Known rows, with every step that occurs
fumege > vina > zorik: [  3   2   2   2 -11  -2   5 -13  -4  -8   3 -22  -8  10 -13  -8   7   3
   0   4]
buvu > zorik > vina > fumege: [  7  -9  14  -9 -18  11 -16  11  13   5 -39  19 -25 -12  -1  -4 -15   4
  -5   8]
buvu > gumor > nuteku > fumege > vina > zorik: [  7  29   7   3 -15  -1   4 -46   6  -4  36   2  17  11   7 -44   3  -2
  -9  -4]
zoze > fumege: [ -1  -1 -19  -2  16   6  -7  14  -1   5 -18   6 -16 -12  -1  27  -5   0
  12  -5]
fumege > kava > zorik > buvu > gumor: [ -7 -23  -1  13  -1  -6  10   4  -2  -7  34 -14  17  24   1  -7   8  -5
  20   2]
gumor > buvu > zorik > vina > fumege > zoze: [ -6  -7   7  -4  -7  15  -8  12  21   7 -44  26 -14 -23 -37   2 -14  12
   0   4]
buvu > zorik > vina > fumege > nuteku: [  5   3  17 -10  -1  19  -1  24  14  10 -43  17 -27 -23   0  -7 -30  12
  -3  10]
kava > fumege > nuteku: [  7  19 -16  -2  22  31  12  39 -13  11 -37 -13 -15 -19   5  30 -12  -2
 -11   0]
zoze > fumege > kava > zorik: [  2 -18 -13   3   2  -6   1   4   4  -4  -9  -8 -16   0 -14 -12 -12   6
  43   8]
zorik > buvu > gumor > nuteku: [ -7   2  -8   5   8  18   3  -8 -12  -3  46  11  24  11  33  21  22  -6
 -15 -13]
gumor > nuteku > fumege > zoze: [  4  19  -2   1  32 -12   9  -9 -20   6  -8   1   1 -20  11  15   5   2
 -12  -9]
vina > zorik > buvu > gumor > nuteku > fumege > kava: [ -1   1   2   0 -15 -12   9 -12   2  -7  31   0  25  27   2 -33  10  -2
  15  -5]
nuteku > fumege > vina > zorik > buvu: [ -6  -7   9  -6 -19 -33   3   4   1  -3   7 -26   5  20 -24  -9   4  -4
  -5   5]
vina > fumege: [ 12   0   0   1  20   7  -8   4   4  10 -10   6 -19 -14  11  17   2  -2
 -20   2]
zorik > vina: [  1  -6   1   1  -2 -10 -13  11 -20  -2 -23   5  -7  -8  15  29   2   1
   3   2]
kava > zorik > buvu > gumor > nuteku > fumege: [  3  -3   7   6  -5 -11   6 -14 -14   3  59  -5  34  14  29 -17  -2  -7
  -5  -7]
nuteku > fumege > vina: [  2   7  10  -2  15 -23  -9  -9   1   2  -8  -8  -6 -14   5  -1  -4  -7
 -24   2]
kava > fumege > vina > zorik > buvu > gumor > nuteku: [ -8  24 -16   0 -35  36   8 -23  10  -8  25  -6  18  36 -11  -2  12  -4
  -1  -4]
fumege > zoze: [ -2   3  -8   7  32  -2  12  10 -20   4 -22  -9 -10 -17  -9  39  10   1
  -5  -4]
buvu > zorik: [  6 -15  12  -2   6  13   2  19 -14   3 -18 -10 -15 -15   3   1  -6  -5
 -14  -7]
fumege > nuteku: [  4   5  -2   3  37   9  12  28 -19   7  -8 -10  -9 -22  21  19  -5   4
 -13  -2]

Rows
[ -5   5  12   4 -10 -12   4 -38   3  -3  62  -5  35  17  20 -29   0  -6
 -13  -1] -> kava > zorik > buvu > gumor > nuteku > fumege > vina
[  2   8   2   1 -16  -6   9  -8 -10   1  44  -5  29  25  10 -20   8  -5
  -5 -11] -> vina > zorik > buvu > gumor > nuteku > fumege
[ -3 -18  -9   0 -21 -18  -9   2   5  -9 -26   7 -16   5 -13  -7 -17  13
  60  15] -> zoze > fumege > kava > zorik > vina
[-10  17   4  -1   2  -8  -3 -30  11  -2  44  13  29   8  24  -4  10  -8
 -26  -7] -> zorik > buvu > gumor > nuteku > fumege > vina
[ -2 -22  11  -3 -19  13 -16  23  -5  -4 -24  16  -3 -15  -7  -8 -10   2
  -1  -2] -> gumor > buvu > zorik > vina
[  3   7   1   2  32 -23   8  14 -18  12 -29  -9  -3 -21  -8  23   0  -2
 -10  -4] -> nuteku > fumege > zoze
[ -5   1   0   1   8 -11  -2 -10   4  -4  26  13  23   8  21 -10  13  -8
  -1  -7] -> zorik > buvu > gumor > nuteku > fumege > kava
[  1 -29   5   1   1  -9   0   9  12  -1  12 -15  -7  15  -7  -3   2   3
  18  13] -> vina > fumege > kava > zorik > buvu
[ -2   8   1   0   9  -4   0  -5  -8   3  38  11  29   6  31   5  11 -10
 -20 -13] -> zorik > buvu > gumor > nuteku > fumege
[-12 -18 -17   7  -6  -3   6   2  19  -4  19   0  10  21 -17  -5  -5   1
  42   2] -> zoze > fumege > kava > zorik > buvu > gumor
[-16  16 -18  -1 -29  15   7 -34  26  -9  42   9  15  30 -13 -10   6   6
  22  -5] -> zoze > fumege > vina > zorik > buvu > gumor > nuteku
[  4  -8   1  -4   0  -7 -19  -1  17  -3 -38  23 -24  -5   2   7   2   8
  15  16] -> zorik > vina > fumege > kava
[  1  -6  15  -8  -2  28  -9  27  24   9 -32  27 -15 -30  -9 -21 -31  14
  -7   7] -> gumor > buvu > zorik > vina > fumege > nuteku
[  0 -23  14  -8 -19  15 -22  10  31  -4 -38  31 -19 -16 -19 -30 -12   8
  13  10] -> gumor > buvu > zorik > vina > fumege > kava
[  8  -6   5  -2  21 -25  -7  11  -6   1 -24  -5 -10 -13   5  -6   2  -7
  -1   1] -> nuteku > fumege > kava
[  0  16 -21   2  18  19  13  25 -14   9 -50 -15 -15 -13 -19  49   4  -3
  -5  -3] -> kava > fumege > zoze
[-11   1  -2   7 -20  -1   8 -12   9  -7  34 -16  16  32 -16  -1  14  -4
  -2  -1] -> fumege > vina > zorik > buvu > gumor
[ -1   8  -3   1  10  -5  -4   2   7   8 -41  19 -18 -14 -13  36   2  12
   3   9] -> zorik > vina > fumege > zoze
[ -3 -20  -3   0 -13  -8   9  28 -22  -3  10 -29   3  23 -13  18  12  -1
   8  -3] -> vina > zorik > buvu
[ -4   5   9  -8 -21 -20   4 -19  -2  -8  31 -16  13  21  -2 -17   8   2
  -4   1] -> gumor > nuteku > fumege > vina > zorik > buvu
[  7  16  -6   9  15  23   0 -26 -12  -1  35  17  15  -3  40   7  14  -4
 -16 -13] -> buvu > gumor > nuteku
[  1 -21   9  -1   2  24  -6  22  -7   1  -7  -2  -4 -20  -6 -11  -7  -5
 -17  -9] -> gumor > buvu > zorik
[  7   8  12  -2 -11 -25   1 -13  -2  -1  -4 -21  -5   5 -17 -27  -5  -2
  -7   5] -> nuteku > fumege > vina > zorik
[  4  16 -12  -2 -23  18   6  -1   0  -3 -28 -24 -15  13 -28   3   0  -3
   1   6] -> kava > fumege > vina > zorik
[ 10   2   5  -4  18 -12  -6 -12 -10  -4   0   6  -2 -11  26 -15   6  -2
  -1  -2] -> gumor > nuteku > fumege > kava
[ -7   8 -16  -3   9   2 -10 -11  18  -2 -14   7 -17 -11  -9  16  -3   2
   5   2] -> zoze > fumege > vina
